Each row comes from the steps of one path. Every step used is in the known rows, and no mark comes twice. Write the path behind each row, first mark first.
In the rows, 128 means zero.
Known rows:
kadi, sefi: [126 122 125 127 117 130 133 101 135 134 124 113 133 133 142 135 131 134
 173 139 124 141 126 117 123 125 118 137 125 131 127 130 139 118 158 127
 125 126 135 125 130 181 131 115 126 135 138 126 127 142 128 126 135 127
 143 128 130 121 134]
zefonup, bunutul, sefi: [135 128 129 132 225 132 117 100 142 135 139 130 125 142 123 143 135 132
 143 112 133 150 119 141 128 114 125 124 141 129 139 114 108 124 118 136
 140 120 127 132 134 129 125 121 124 115 136 117 130 130 114 129 138 143
 123 131 146 128 144]
sefi, bunutul, zefonup, kadi, dozaf: [124 101 101 121 137 134 112 158 122 140 153 148 142 129 129 151  81 122
 138  70 142 132 137 141 191 130 120 123 127 128 216 126 122 120 132 183
 136 108 143 164 131 139 138 145 120 128 128 122 151 131 102 122 151 154
 133 187 135 127 140]
bepi, kadi, dozaf, pimo: [119 132 132 125 123 156 128 113 125 127 122 143 128 134 138 133 147 129
 124  76 152 134 135 136 201 124 125 169 110  96 177 127 124 147 118 188
 133 122 141 122 116 142 141 136 125 124 122  99 124 125 132 125 127 193
 138 139 121 139 123]
dozaf, kadi, zefonup, bunutul, tavodol, pimo: [141 108 101 136 202 149 144 120 143 130 118 150 123 141 106 124 143 127
 181  90 151 122 130 139 131 124 117 152 100  76 131 126  99 128 172 138
 120 125 135 138 140 155 123 143 163 113 136 164 167 136 110 146 153 112
 128 191 144 155 147]
sefi, bunutul, zefonup, kadi: [118 104 105 122 143 136 109 144 132 137 150 151 140 124 116 150  74 124
 138  99 139 132 137 135 127 133 132 123 132 132 214 125 108 122 128 130
 137 113 133 166 133 126 128 142 122 128 128 122 154 131  95 122 147 156
 121 187 137 129 142]
zefonup, kadi, dozaf: [120 128 114 130 126 149 121 139 125 138 134 143 139 125 136 132 155 131
 122  97 134 134 130 136 193 116 127 130 125 119 202 133 127 135 124 186
 129 121 137 123 120 134 138 137 125 128 121 128 133 130 114 129 140 129
 137 188 123 132 123]
dozaf, kadi: [122 144 114 130 133 135 124 131 136 129 129 133 122 121 126 131 125 129
 115 124 130 128 124 126 133 110 127 132 129 141 122 131 129 146 125 134
 132 128 130 128 127 125 132 138 141 123 127 179 135 132 127 129 138 125
 128 190 122 131 123]
pimo, tavodol: [136 131 166 139 117 126 125 129 122 130 124 139 140 119 113 124 142 129
 123  93 134 124 127 116 144 118 129 147 117 137 122 127 123 119 134 132
 123 126 135 119 125 130 123 127 163 123 125 131 148 127 122 125 134 118
 141 134 124 125 129]
sefi, kadi, dozaf, pimo, tavodol, bunutul, zefonup, netekab: [140 100 134 141 103 151 101  96 125 136 162 160 154 114  83 146 138 118
 125  29 157 129 139 129 210 144 143 162  98 102 190 104  94   9  99 187
 150 113 155 146 123 134 106 155 159 124 125 146 167 124 152 146 145 180
 131 114 107 101 141]
pimo, tavodol, bunutul, bepi, kadi, zefonup: [134 101 138 133 111 136 152  89 130 117 120 182 143 127 106 138 167 109
 169  63 142 131 150 130 148 132 118 159 117 154 184 122 139 109 187 127
 119 126 140 108 130 160 110 121 155 116 141 129 166 121 118 157 128 100
 149 163 113 145 146]
tavodol, bunutul, zefonup, netekab: [138  92 111 121 120 121 110  99 138 127 160 147 134 122  83 148 106 117
 138 108 137 125 138 137 125 167 135 120 125 128 124 104 108   6 106 122
 145 117 126 157 135 123 102 137 116 129 136 142 143 117 140 148 142 124
 106 132 129 114 141]
zefonup, kadi, sefi: [110 125 112 133 122 153 122  97 138 145 130 132 140 122 136 137 149 135
 166 136 125 146 126 121 122 115 126 137 127 125 201 135 125 128 154 130
 125 126 133 125 125 176 133 123 124 136 134 128 133 142 106 127 137 129
 138 188 131 128 131]
netekab, sefi, kadi, zefonup, bunutul, tavodol, pimo, teku: [140 103 109 156 214 155 154 126 119 152 107 157 154 141 116 134 156 114
 223  90 135  94 136 102 111 108 132 149  85  79 226 129  83 105 167 109
 120 126 147 131 129 130 124 158 150 135 140 138 170 155  95 116 115 117
 176 126 137 133 146]
netekab, sefi, kadi, dozaf: [125 129 108 126 122 140 135 142 119 148 128 123 149 114 149 143 159 114
 164 119 125 111 132 113 191  81 122 133 113 136 207 134 125 123 119 168
 130 127 153 125 120 113 137 154 119 149 132 130 131 145 124 110 126 128
 167 116 118 112 124]
bunutul, sefi, kadi, dozaf, pimo: [119 135 119 137 119 159 123  91 129 133 133 122 130 138 145 151 160 131
 142  74 148 154 123 136 198  93 131 144 120  97 200 129 113 142 101 195
 137 115 150 135 120 143 139 134 131 118 134 123 134 145 138 116 135 196
 139 110 124 110 140]
zefonup, netekab, bepi, kadi, dozaf, pimo, tavodol, bunutul: [111 129 151 134 121 167  98  86 126 124 137 175 158 123 118 127 168 121
 110  38 138 108 137 128 210 131 133 175  92 101 179 117  98  29 121 168
 145 128 130  99 115 130 107 156 150 123 120 124 159 106 136 150 135 167
 128 154  97 113 132]
teku, pimo, tavodol, bunutul, zefonup, kadi, sefi: [119 112 126 137  98 152 100  54 140 130 157 159 154 117  67 157 145 121
 181  93 149 134 142 115 141 151 122 158 116 157 208 115  99 101 181 129
 118 107 139 148 128 175  99 125 162 130 139 150 154 139  91 145 159 149
 156 202 113 127 150]
teku, pimo, tavodol, bunutul, zefonup: [138 114 140 134 101 127 105  85 129 112 155 155 143 121  58 148 126 110
 145  86 152 118 144 122 144 162 126 149 117 161 134 109 100  98 157 127
 122 111 136 150 130 126  94 133 165 121 133 152 146 122 114 148 150 148
 147 140 108 126 148]
tavodol, pimo, teku: [126 135 146 156 148 128 128 110 118 121 119 142 130 142 119 125 113 122
 140  89 133 123 126 113 120 156 144 140 107  99 135 133 100 116 139 118
 114 128 132 116 128 126 120 140 138 127 124 143 128 134 112 121 105 111
 147 135 120 128 129]
dozaf, pimo: [125 137 134 129 132 150 123 111 136 128 124 128 122 130 125 129 124 130
 121 106 143 133 127 124 134 137 134 154 114  84 127 132 110 136 125 137
 134 128 128 129 125 124 130 133 136 125 122 124 128 130 141 131 133 188
 128 122 126 129 127]
kadi, sefi, bunutul, zefonup, netekab, bepi: [114  92 118 108 139 124 100 114 145 142 147 129 151 128 156 157  88 134
 187 123 112 120 136 119 118 137 116 121 123 130 138 122 125   4 154 112
 149 117 126 161 132 177 130 135 109 141 141 118 162 131 115 125 151 150
 118 127 135  95 150]
tavodol, bunutul: [131 126 105 135 129 129 128 104 126 118 141 136 129 131  99 121  95 111
 121 117 127 131 129 137 122 150 138 122 128 140 134 119 120 115 137 118
 126 128 127 123 138 119 100 136 126 124 129 149 128 123 143 148 128 113
 127 135 119 129 136]
netekab, sefi: [134 133 121 122 129 131 132 130 133 143 121 121 135 114 131 143 143 119
 167 144 124 107 130 107 128 101 123 135 114 129 136 135 117 124 129 112
 129 131 132 127 125 104 129 139 120 144 137 128 126 138 117 116 132 121
 153 133 134 124 123]
dozaf, kadi, zefonup, netekab, bepi: [116 105 118 118 127 154 124 132 153 138 114 145 136 117 147 140 164 138
 158 129 124  91 131 127 124 102 119 128 115 111 118 139 131  45 132 120
 146 133 119 118 121 151 144 150 123 128 130 175 152 130 131 135 150 113
 117 190 118 128 124]
kadi, sefi, bunutul: [127 117 119 134 141 128 136 117 128 139 135 114 139 140 150 131  53 126
 171 119 120 145 120 122 123 122 122 131 129 143 139 131 136 107 164 124
 132 126 141 128 141 181 129 124 123 130 135 123 138 142 126 122 138 150
 137 123 138 109 146]
zefonup, kadi: [113 131 116 134 131 153 115 125 133 138 131 147 137 120 121 132 146 131
 121 124 130 132 129 132 129 118 133 132 128 119 204 134 113 141 123 130
 130 127 125 130 122 124 129 134 128 130 123 128 135 131 107 130 137 130
 126 191 125 136 125]
sefi, kadi: [118 126 116 136 126 138 127 129 120 132 134 132 138 122 134 125 137 125
 126 132 124 127 132 127 128 110 136 123 131 137 197 128 123 132 115 127
 129 128 137 127 125 128 125 139 129 133 125 136 136 134 125 124 120 135
 129 112 116 119 131]
bepi, kadi: [117 130 129 125 127 138 128 118 124 122 124 148 133 129 130 130 144 125
 129 123 131 124 136 130 130 118 126 144 131 139 178 126 132 140 121 127
 126 126 131 125 121 133 129 128 119 130 129 107 126 122 113 125 117 131
 126 145 125 141 125]

Write each row's path:
[143  99 120 122 220 135 149 127 146 143 123 150 126 138 140 140 152 125
 172 110 135 139 143 136 137 136 115 132 128 116 139 123 132 102 183 140
 135 130 130 129 135 158 137 117 125 120 133 118 155 131 125 156 142 134
 133 133 137 146 143]  kadi, zefonup, bunutul, bepi
[130  84 127 134 107 155 137  95 141 144 123 133 146 132 132 161 170 136
 190 116 138 132 124 135 124  86 128 123 135 116 187 130 125  32  93 135
 146 119 142 121 121 168 142 126 115 118 142 122 144 141 131 115 139 133
 117 110 131 109 142]  bunutul, sefi, kadi, zefonup, netekab
[ 95 119 116 123 127 152 114  74 131 129 128 153 161 145 167 127 131 127
 198 100 109 124 131 125 122 119 118 151 101  95 187 130 100  22 169 106
 130 128 128 133 131 182 114 136 134 133 141  89 182 121  86 120 143 133
 116 147 135 101 153]  zefonup, netekab, bepi, kadi, sefi, bunutul, tavodol, pimo
[129  98 102 121 125 140 154  89 137 118 124 169 129 138 120 141 152 108
 176  95 138 134 152 142 134 144 120 142 127 147 185 124 145 116 179 126
 123 126 135 116 133 158 114 124 118 118 141 125 147 123 123 160 126 111
 137 158 116 149 142]  tavodol, bunutul, bepi, kadi, zefonup
[127 122  93 143 118 136 127  84 119 123 150 130 138 141 121 145 135 114
 141  82 129 151 124 146 185 109 130 116 136 151 204 117 125 123 113 175
 130 114 148 128 132 136 110 141 123 118 141 151 134 135 140 133 129 121
 138 122 119 109 150]  tavodol, bunutul, sefi, kadi, dozaf
[132 131 129 156 150 125 136 125 101 125 128 148 140 158 130 113  63 120
 148  60 123 130 120 122 116 149 141 138 103 104 148 131  96 110 159 116
 120 124 137 140 139 127 115 140 164 117 131 138 173 133 100 116 117 138
 141 133 139 114 151]  sefi, bunutul, tavodol, pimo, teku
[133 137 142 139 125 119 127  89 128 121 142 160 138 122 108 127 146 111
 126  74 125 149 141 124 149 146 132 143 121 160 132 115 120 102 176 126
 125 129 133 116 133 122  97 122 164 119 132 154 166 118 127 161 134 105
 141 148 114 119 141]  pimo, tavodol, bunutul, bepi
[115  93 115 113 218 158 128 135 143 131 109 160 142 137 144 133 164 126
 166 122 127  94 145 136 122 115 112 138 117 114 200 124 127 128 164 114
 134 129 117 113 125 155 133 144 111 127 127 102 141 125 108 139 125 125
 129 153 125 159 131]  netekab, bepi, kadi, zefonup, bunutul
[131 122 113 140 215 143 120 113 125 143 145 131 139 141 141 144 153 129
 141  89 133 152 123 142 191  92 124 121 138 132 212 113 117 122 108 190
 144 117 148 132 127 139 133 135 123 119 133 122 138 137 122 125 134 148
 133 113 131 119 145]  zefonup, bunutul, sefi, kadi, dozaf
[131 121 109 129 123 125 144 117 117 139 133 118 142 146 152 126  79 133
 180 112 112 150 120 125 117 117 116 134 121 133 142 129 133 112 181 126
 131 122 140 155 142 182 128 117 151 124 145 121 171 140 117 122 146 153
 138 128 152 106 156]  kadi, sefi, bunutul, tavodol
[123  90 135 140 104 157 118  73 137 130 131 159 166 125 117 153 180 123
 176  85 124 109 130 128 129  92 132 127 115 134 198 125 109  19 125 111
 139 121 132 103 125 154 108 146 145 117 142 154 173 131 130 136 141 101
 130 131 106 102 149]  pimo, tavodol, bunutul, sefi, kadi, zefonup, netekab, bepi
[129 110 122 135 114 136 104 106 132 127 157 170 143 111  62 145 133 116
 124  74 146 126 141 127 138 150 136 147 115 140 207 115  98 113 140 125
 124 113 131 151 129 121  96 143 160 124 132 155 163 124 104 144 145 110
 137 205 120 136 142]  pimo, tavodol, bunutul, zefonup, kadi
[127 110 144 134 130 154 106 139 125 142 149 160 148 122 109 149  96 128
 126  16 163 133 133 127 215 125 132 167 100  96 213 127  99 121 133 197
 140 108 150 155 126 137 136 148 167 120 121 122 171 133 108 123 158 205
 147 188 129 126 141]  sefi, bunutul, zefonup, kadi, dozaf, pimo, tavodol
[115  97 120 108 147 124  95 141 136 138 151 143 149 125 144 150  88 128
 144 113 115 103 135 128 123 138 124 112 125 125 139 121 110  15 122 113
 155 119 117 163 130 124 125 146 113 135 129 117 162 120 115 125 146 152
 104 129 129 103 143]  sefi, bunutul, zefonup, netekab, bepi
[143 132 145 148 116 144 125 101 122 122 140 144 137 128  96 121 120 116
 108  32 154 134 128 128 211 145 135 170  97 105 129 119 108 114 141 185
 127 123 145 111 129 130 106 144 168 114 121 149 145 122 156 151 141 164
 153 134 110 122 136]  kadi, dozaf, pimo, tavodol, bunutul
[112 139 143 141 108 143 124  30 134 116 138 168 151 128 113 142 173 112
 182  86 134 155 150 115 154 138 117 173 125 185 186 115 123 103 213 127
 116 123 145 117 125 182  97 107 161 124 140 127 151 122  94 159 141 148
 160 161 100 122 150]  teku, pimo, tavodol, bunutul, bepi, kadi, sefi
[133 133 149 150 112 140 115  79 123 117 145 151 149 124  76 126 124 113
 129  89 141 123 133 123 145 145 131 150 119 162 137 116 103 106 156 124
 119 123 136 114 129 124  94 132 168 116 123 152 136 121 122 152 141 144
 149 139 101 122 138]  teku, pimo, tavodol, bunutul
[134 139 152 149 107 139 112  46 131 114 146 147 145 134  79 148 142 117
 148  82 143 142 124 130 145 126 129 148 129 166 135 117  98 114 144 128
 121 114 136 117 131 131  97 119 167 107 139 149 136 125 111 139 147 147
 147 142 111 118 150]  teku, pimo, tavodol, bunutul, sefi
[149  80 123 126 138 146 152 145 139 158 123 133 154 121 138 148  78 116
 209 115 132  96 126 115 125  95 120 134 112 113 134 141 120   8 117 117
 149 130 143 112 134 138 144 144 108 138 136 114 142 140 126 114 149 140
 140 121 141 110 135]  kadi, zefonup, netekab, sefi, bunutul
[125 125 121 117 151 138 135 127 127 152 141 160 157 123 174 151 130 110
 176  77 122 131 142 120 204  91 113 148 123 147 190 131 127  14 128 170
 150 129 150 127 123 123 140 136 104 138 135  86 158 119 103 123 147 154
 138 147 127  98 137]  zefonup, netekab, sefi, bunutul, bepi, kadi, dozaf
[119 148 145 138 127 151 124  63 132 116 134 178 136 124 104 130 156 112
 120  46 145 152 148 126 161 144 136 186 109 128 183 115 102 123 161 133
 129 129 135 117 124 126  99 128 166 116 129 128 167 113 122 161 128 170
 138 159 105 132 138]  dozaf, pimo, tavodol, bunutul, bepi, kadi
[124 123 114 135 120 139 131 139 112 134 134 129 141 127 145 128 145 123
 125 104 130 128 130 133 193 108 127 124 128 137 197 127 138 128 118 183
 130 124 148 129 123 140 137 144 126 131 123 133 132 135 134 127 123 133
 139 112 113 115 129]  sefi, kadi, dozaf
[116 106 145 118 100 145  83  82 126 117 155 184 167 121  97 155 184 115
 146  62 140  95 157 130 208 147 117 152 110 156 183 107 102  11 142 164
 136 110 131 141 112 138 102 147 145 126 130 122 159 104 102 147 150 151
 134 162  95 116 141]  teku, pimo, tavodol, bunutul, zefonup, netekab, bepi, kadi, dozaf
[126 136 139 135 119 128 132  95 116 117 141 176 145 128 118 131 169 108
 129  39 135 148 147 132 217 132 123 157 118 170 182 114 136 111 169 179
 122 124 147 115 124 140 106 127 155 118 134 131 160 110 117 156 130 110
 152 165 106 124 142]  pimo, tavodol, bunutul, bepi, kadi, dozaf
[113 134 121 124 157 130 136 120 124 128 134 160 138 136 160 136 103 116
 139  92 122 150 143 135 142 119 123 137 139 160 190 127 130 125 158 129
 134 129 138 134 130 133 130 123 121 123 129 100 155 116 100 133 131 157
 121 147 127 126 142]  sefi, bunutul, bepi, kadi
[113 122 124 127 119 139 133  88 132 128 121 134 134 131 140 139 145 130
 173 133 129 139 132 121 126 115 117 153 128 141 177 127 143 130 152 127
 121 123 137 123 124 183 133 117 118 135 140 104 123 136 111 121 124 130
 142 144 127 132 133]  bepi, kadi, sefi
[129 127 116 134 131 127 135 118 118 121 134 138 139 146 128 115  80 117
 155  83 129 137 126 137 128 137 129 137 108  92 136 131  96 116 156 125
 116 125 135 142 143 133 109 137 157 122 133 117 168 125 107 124 142 134
 121 128 142 118 153]  sefi, bunutul, tavodol, pimo
[136 115 110 123 227 143 147 129 153 142 123 155 121 130 137 141 152 128
 163 104 138 138 140 134 142 118 115 134 130 131 134 124 132 121 178 144
 139 132 134 131 133 155 141 128 137 116 133 169 157 132 120 159 150 131
 133 193 132 152 139]  dozaf, kadi, zefonup, bunutul, bepi
[122 111 101 118 139 122 124 122 142 135 147 121 124 128 132 156  53 128
 177 110 133 139 130 119 128 122 114 136 128 155 131 126 136 117 161 131
 137 111 145 167 140 178 135 135 134 132 144 171 152 149 119 121 154 150
 140 187 140 120 149]  dozaf, kadi, sefi, bunutul, zefonup
[140  84 114 117 119 153 157 137 125 154 118 158 160 130 139 145 121 120
 218 104 128  98 136 120 120  79 112 151 107 116 188 136 122  27 130 116
 147 123 142 133 129 144 141 139 125 131 147  90 172 132 103 107 151 148
 136 145 151 118 144]  bepi, kadi, zefonup, netekab, sefi, bunutul, tavodol
[118 129 116 136 123 139 123  93 129 130 133 124 135 133 137 149 153 131
 148 124 128 145 119 132 125  88 130 118 142 143 196 127 119 139 103 131
 131 118 140 132 124 135 127 127 125 124 140 131 134 142 119 111 124 135
 129 116 126 114 141]  bunutul, sefi, kadi
[133  99 154 138 112 167 137  64 143 129 125 189 147 124 104 140 173 117
 162  38 157 136 148 129 157 141 131 186 104  99 171 121 108  19 150 138
 144 129 138 105 122 158 113 126 153 113 132 117 172 115 136 164 140 165
 127 153 109 129 143]  dozaf, pimo, tavodol, bunutul, bepi, kadi, zefonup, netekab
[113 111 143 119 116 156  80  76 140 120 147 182 150 113  89 149 159 123
 127  60 143 104 149 121 145 151 137 173  98 103 181 107  85  29 124 114
 147 118 119 138 117 122  96 153 150 127 129 123 170 109 119 146 137 169
 119 158 110 123 135]  dozaf, pimo, tavodol, bunutul, zefonup, netekab, bepi, kadi
[141 126 144 146 119 127 126 106 121 120 140 148 140 122  85 119 115 114
 114  81 132 127 130 124 139 141 136 144 114 149 133 119 114 109 142 122
 121 128 133 110 134 124  96 136 163 118 128 156 145 118 137 148 130 103
 140 142 115 123 139]  pimo, tavodol, bunutul
[132  98  89 122 120 136 114  98 137 144 160 146 152 105  91 161 128 104
 173 128 129 107 145 114 125 123 136 125 114 136 202 114  95   6  95 107
 148 119 139 158 128  98 102 156 107 151 141 146 149 135 126 131 135 121
 135 121 122 101 138]  tavodol, bunutul, zefonup, netekab, sefi, kadi
[129 128 133 152 114 138 120  72 121 121 147 145 148 129  95 141 142 116
 135  78 132 148 121 129 137  99 141 136 127 164 201 116 105 119 117 124
 126 118 143 119 131 126  96 135 159 115 141 161 154 132 124 131 129 111
 142 129 113 107 151]  pimo, tavodol, bunutul, sefi, kadi
[ 97 127 135 118 133 149 103 110 134 129 125 160 148 121 152 132 179 133
 127 134 113 104 138 128 126 113 125 135 124 124 176 126 118  44 109 110
 142 131 113 122 113 130 125 141 109 135 124 102 144 111 107 127 123 128
 105 148 116 121 121]  zefonup, netekab, bepi, kadi
[134  91 115 132 194 155 147 107 132 126 113 169 134 150 109 124 165 123
 193  87 152 120 141 146 129 130 120 158 101  71 188 122 102 124 167 131
 115 124 133 127 133 164 120 132 142 118 138  91 160 125  93 137 136 118
 126 149 145 162 147]  bepi, kadi, zefonup, bunutul, tavodol, pimo
